What can hang from each mark:
j_7: j_271 j_776 j_932
j_906: j_477
j_776: j_7 j_432 j_477
j_533: j_7
j_271: j_7 j_519
j_477: j_776 j_906
j_932: j_519
j_432: j_776

Each row was made from one small tree. The marks that hang from a mark follow it in brackets, in the order of their numbers. Every link used is in the known rows. Write each row's tree.
Known rows:
j_533(j_7(j_776)): [-14.6  24.6 -11.9  31.8  -3.9  -0.8  22.2   0.4  50.8  -1.7  -8.9  12.5
   2.9  22.9 -25.2 -26.4  -4.6 -32.9  14.7  15.5  -9.0]
j_7(j_776): [-17.4  20.9 -13.3  26.4  -4.3 -19.2  13.5  -4.2  25.3   2.9  -3.9  26.3
  -6.8  16.0 -16.0 -24.0  15.9 -34.7  18.9  28.3  -8.4]
j_776(j_7(j_271 j_932) j_432 j_477(j_906)): [ 21.3  19.0  -6.1  16.4 -17.1 -13.4 -12.5  28.1  20.8  -0.1 -21.7 -20.8
  -2.2  30.8 -32.4  -3.8   1.4 -62.1   3.4   1.4  -0.5]
j_271(j_7(j_776)): [-13.3  24.4 -19.3  13.7  -1.7  -8.6  12.1   0.3  32.9   9.6  -7.7   7.1
  11.1  31.1 -17.1 -17.5   9.6 -24.4  16.4  32.1 -28.0]
j_432(j_776(j_7(j_271(j_519)))): [ -8.2   2.3   0.3   9.2  19.8 -11.1  16.9  21.0  36.2 -15.8 -21.2  -0.5
   5.8  20.7 -32.2  -8.9  -5.0 -41.5  17.4   7.8  -4.8]
j_533(j_7): [-17.0  19.2 -11.9  24.5  -2.5  11.1  23.5   8.4  48.6 -10.5 -10.5   1.1
  16.4  21.4 -24.4 -14.5 -19.8 -27.6  11.0   8.8  -4.8]
j_776(j_7(j_271 j_932(j_519)) j_432 j_477): [ 24.2  19.4 -11.6  17.3 -18.4 -20.8  -1.8  29.8  14.6 -16.2 -14.9 -33.2
   4.7  31.0 -32.4 -12.1  -2.6 -63.3   7.8  -3.0  -0.1]
j_533(j_7(j_271)): [ -1.6  22.2 -13.5  19.3  12.3   7.5  23.0   9.3  47.5  -2.4  -7.2   6.1
  18.1  29.4 -27.8 -19.0 -25.9 -31.6   3.0   3.7 -13.2]
j_271(j_7(j_776(j_432 j_477) j_932) j_519): [ -6.7  36.9 -16.1   6.7 -27.7 -28.3   6.3  29.0  39.4   4.0 -14.1 -24.8
  12.6  36.7 -11.1   8.6  31.4 -63.2  22.5  32.5 -30.7]
j_7(j_271 j_932(j_519)): [ -0.9  25.9 -11.8  19.8   0.0 -28.8   6.2   4.3  14.1 -12.5  -7.6   4.7
   7.1  29.2  -9.4 -17.7   4.3 -54.1 -11.7  10.7 -24.1]
j_533(j_7(j_271(j_519))): [ -4.1  24.3 -13.2  12.8  11.0   1.7  24.6  20.3  50.3  -2.9  -9.9  -0.1
  20.3  30.7 -28.4  -7.8 -21.5 -41.6   6.4   4.6 -17.0]
j_533(j_7(j_932)): [-16.9  24.4 -10.3  30.3 -12.7   3.3  17.0   7.3  51.2 -12.7 -13.6  -4.2
  15.4  20.5 -15.2 -15.7  -7.8 -39.2   1.6  10.6  -5.2]
j_906(j_477(j_776(j_7(j_271(j_519)) j_432))): [ -3.9  23.4 -29.7  18.1 -11.3 -26.4  -0.2  16.2  42.2 -13.7   6.5   3.0
  10.2  31.4 -45.2 -28.9  -8.1 -19.6   6.7  20.7 -10.3]
j_776(j_7 j_432): [ -0.2   2.9 -18.8  17.2  -1.1 -12.5   7.1  25.2  31.1  -8.7 -28.9 -14.5
   4.2  16.8 -25.9  -9.8 -10.7 -45.8  21.9  11.7   7.6]
j_906(j_477(j_776(j_7(j_932) j_432))): [ -9.6  22.7 -27.9  28.0 -23.0 -25.3  -3.8   7.0  41.4 -18.3   6.0   2.9
   8.0  26.6 -37.9 -36.3  -3.2 -16.4   3.2  23.0  -3.4]
j_533(j_7(j_271(j_519) j_776(j_477))): [  3.3  33.2 -10.2  19.4   0.7  -5.3  22.1  15.5  47.1   2.7  -1.4   4.0
   9.5  33.8 -34.8 -16.9  -6.3 -46.1  11.8   6.3 -17.6]
j_477(j_776(j_7(j_271) j_432) j_906): [ -5.0  20.5 -10.4  19.6  -7.4 -24.9 -10.4   0.6  30.5  11.1 -19.5  17.5
 -13.1  28.9 -47.3 -15.4  -2.5 -30.5  -5.6  20.5 -14.1]
j_477(j_776 j_906): [-28.7  25.3  -4.0  22.1 -19.2 -15.3  -4.2 -13.3  26.1   5.3  -5.4  31.3
  -8.4  20.0 -37.8 -10.9   5.3 -13.9  -6.0  29.9 -15.6]
j_477(j_776): [-24.8  23.1 -14.6  22.3 -16.7 -15.0  10.0  -9.2  28.0  -4.4   5.5  18.3
   8.4  14.2 -33.9 -18.8  -3.6 -11.3   2.3  26.7  -7.6]
j_7(j_271 j_776 j_932): [  3.2  33.9 -14.5  27.0   2.8 -35.6   3.5  -5.8  27.4  10.3  -4.1  24.4
  -6.0  26.3  -5.9 -31.3  24.0 -57.1  -5.6  22.2 -21.1]
j_432(j_776): [-26.4   3.5   0.1  18.0   5.9  -4.8  18.7   6.9  33.7 -21.5 -12.7   8.5
   2.7  14.4 -18.5  -8.6  -1.2 -25.9  26.1  18.9  -0.4]

Which tree is each row?
[-19.7  20.7  -3.1  22.1 -13.8 -15.2  -6.4  -7.0  27.4   5.3 -13.1  22.8
  -7.5  20.3 -49.1 -15.7   3.1 -18.8 -11.4  21.3 -11.1] : j_477(j_776(j_7) j_906)
[-16.4  23.3 -30.0  25.3 -21.4 -20.9   1.4   3.9  39.3 -17.6  12.5  10.7
   8.3  26.2 -35.8 -31.9  -7.0  -7.2  11.8  27.6  -6.2] : j_906(j_477(j_776(j_432)))
[-11.2  26.6 -17.3  35.8 -23.0 -37.5   1.8  -0.4  33.2  -0.6 -15.9   9.0
 -14.9  18.1   1.4 -22.1  31.3 -59.8  16.1  32.4  -5.9] : j_7(j_776(j_432) j_932)
[ -9.5  33.9 -11.3  18.8 -22.4 -11.5  -0.1   0.9  29.9   8.6  -7.1  -0.9
   7.8  33.5 -13.7 -13.0  25.9 -36.7   6.0  30.1 -28.1] : j_271(j_7(j_776(j_477(j_906)) j_932))
[ -5.5  32.8 -15.0  19.6 -25.4 -17.1  -2.2   4.9  32.8   8.6 -12.4  -7.7
   2.9  36.0 -10.6 -10.7  24.4 -43.9  13.4  32.0 -25.5] : j_271(j_7(j_776(j_432 j_477(j_906)) j_932))
[-14.3  23.2  -7.7  27.2 -25.6 -27.4 -14.0  -1.4  33.4   4.1 -23.3   9.6
 -15.4  22.7 -39.4 -13.4   9.6 -36.3  -7.1  25.1  -8.4] : j_477(j_776(j_7(j_932) j_432) j_906)
[ 13.0  16.6   0.4   8.3  -1.4   4.8  -2.4  20.2  11.9   1.7  -8.0  -2.7
   8.5  27.2 -47.1  -6.3  -8.0 -38.0  -2.7  -3.7  -5.0] : j_776(j_7(j_271) j_477(j_906))
[  1.9  17.9  -3.1  18.9 -24.5  -0.4   1.5  21.2  16.9 -15.2  -5.8 -21.7
  16.2  14.5 -32.4  -9.6   4.2 -43.5   1.3   0.8   9.4] : j_776(j_7(j_932) j_477)
[ 10.7  15.0 -10.3  21.0 -30.7 -10.4  -2.3  30.7  23.1 -15.6 -17.1 -34.9
   6.7  18.9 -26.3  -5.2   1.9 -55.2  16.4   5.0  13.5] : j_776(j_7(j_932) j_432 j_477)
[ 22.9  14.5 -13.4   3.6  -6.9 -11.8   5.2  43.6  21.6  -5.7 -14.2 -30.9
  12.4  28.6 -40.4   2.8 -12.0 -58.6  21.1  -1.2   1.9] : j_776(j_7(j_271(j_519)) j_432 j_477)
[ -5.0  22.7  -9.7  14.9  -9.0 -28.8  -8.0   8.1  32.7  10.8 -21.3  13.4
 -11.2  29.9 -48.5  -7.8   0.7 -38.1  -4.3  20.9 -16.8] : j_477(j_776(j_7(j_271(j_519)) j_432) j_906)
[ 14.1   6.3 -21.7  12.7  13.6 -15.7   6.5  26.0  29.5  -0.5 -26.2  -9.8
   5.6  25.6 -28.2 -14.4 -17.4 -49.7  13.4   6.6  -0.6] : j_776(j_7(j_271) j_432)
[-10.2   7.0   6.9  19.5  -9.7  -2.0   9.7  16.6  29.5 -26.3 -12.4 -14.2
   5.6  15.2 -30.4 -10.9   6.0 -38.9  17.2   5.6   7.8] : j_432(j_776(j_7(j_932) j_477))
[ 24.5  12.7 -14.7   9.8  -5.4  -5.4   3.8  32.1  19.4  -5.2 -10.7 -25.3
  10.3  28.0 -39.5  -9.0 -16.3 -47.9  18.1  -2.1   5.4] : j_776(j_7(j_271) j_432 j_477)
[  4.0  17.0 -10.8   9.8   7.9 -19.3   5.5  25.8  29.0  -3.6 -20.5  -8.7
  15.2  21.6 -25.3  -8.4   1.7 -59.6  -8.6   5.2  -9.4] : j_776(j_7(j_271(j_519) j_932))
[  2.7  35.0 -11.8  29.9  -2.0 -45.3   5.5  -6.8  16.7  -1.0  -5.5  20.8
 -11.8  31.7 -10.3 -34.3  26.6 -62.7  -8.0  19.2 -29.0] : j_7(j_271 j_776 j_932(j_519))
[  3.6  38.8  -8.7  24.6  -9.2 -13.1  16.3  13.8  49.9   0.4  -4.7  -1.3
   8.7  33.1 -25.1 -17.8   6.3 -58.8   2.3   7.8 -17.7] : j_533(j_7(j_271(j_519) j_776(j_477) j_932))
[ -6.7  33.0  -7.5  37.4 -27.0  -8.4   7.6   5.7  50.5  -3.5 -14.5  -2.0
  -5.9  27.4 -19.3 -20.1   8.9 -50.9  11.2  14.8  -6.5] : j_533(j_7(j_776(j_432 j_477(j_906)) j_932))
[ 13.3  36.8 -10.7  26.9 -16.8 -36.2  -7.8   3.2  23.1  11.7  -7.4  12.0
 -17.0  34.3 -11.5 -19.7  27.4 -66.0   3.9  20.6 -18.1] : j_7(j_271 j_776(j_432 j_477(j_906)) j_932)
[ -0.2  10.3   6.6  17.1  -1.1 -10.3  10.0  16.3  24.0 -26.3 -11.4 -13.0
   3.6  23.4 -34.2 -15.0   1.9 -44.3  11.0   0.2  -2.0] : j_432(j_776(j_7(j_271 j_932(j_519)) j_477))
[  4.4  11.3 -12.8   4.1  18.5 -11.5  11.9  28.0  26.2  -0.8 -17.4  -3.1
  16.8  22.5 -34.5  -7.2 -10.0 -47.6   1.2   3.7  -9.3] : j_776(j_7(j_271(j_519)))
[ 22.5  20.6 -12.1   9.4 -17.2 -20.1  -1.0  41.7  24.9  -8.1 -16.8 -36.5
  11.1  29.1 -29.9   1.5   0.0 -70.1  11.8   0.2   1.9] : j_776(j_7(j_271(j_519) j_932) j_432 j_477)
[-12.3   4.1  11.4  14.9  -4.1   3.4   7.5  15.3  27.3 -19.1 -16.1  -3.5
  -1.2  18.7 -38.7  -5.4   0.7 -31.2  19.2   5.9   4.3] : j_432(j_776(j_7 j_477(j_906)))
[-20.6   8.6  10.5  16.1  -9.1   2.9  10.0   9.1  25.1 -19.4  -8.3   4.8
  -1.5  19.2 -27.6  -0.2   2.6 -26.4  24.6  13.6  -0.4] : j_432(j_776(j_477(j_906)))
[-12.1   8.6  11.9  19.6 -11.3  -3.1   3.0  14.8  29.2 -20.5 -18.3  -7.3
  -2.4  18.7 -32.3  -6.6   9.7 -39.5  13.2   7.3   3.8] : j_432(j_776(j_7(j_932) j_477(j_906)))
[ -8.1   6.5   0.8  13.0  13.5 -16.6  12.1  20.1  38.0 -17.9 -23.3  -4.1
   5.1  20.7 -25.5 -10.1   3.8 -49.9  11.0   8.5  -4.9] : j_432(j_776(j_7(j_271(j_519) j_932)))
[ 12.7  14.5 -18.6  11.8   2.1 -29.8   2.4  35.4  35.5  -3.4 -31.8 -21.5
   6.5  26.5 -20.1  -3.8  -0.8 -71.6   7.9   9.1  -4.6] : j_776(j_7(j_271(j_519) j_932) j_432)
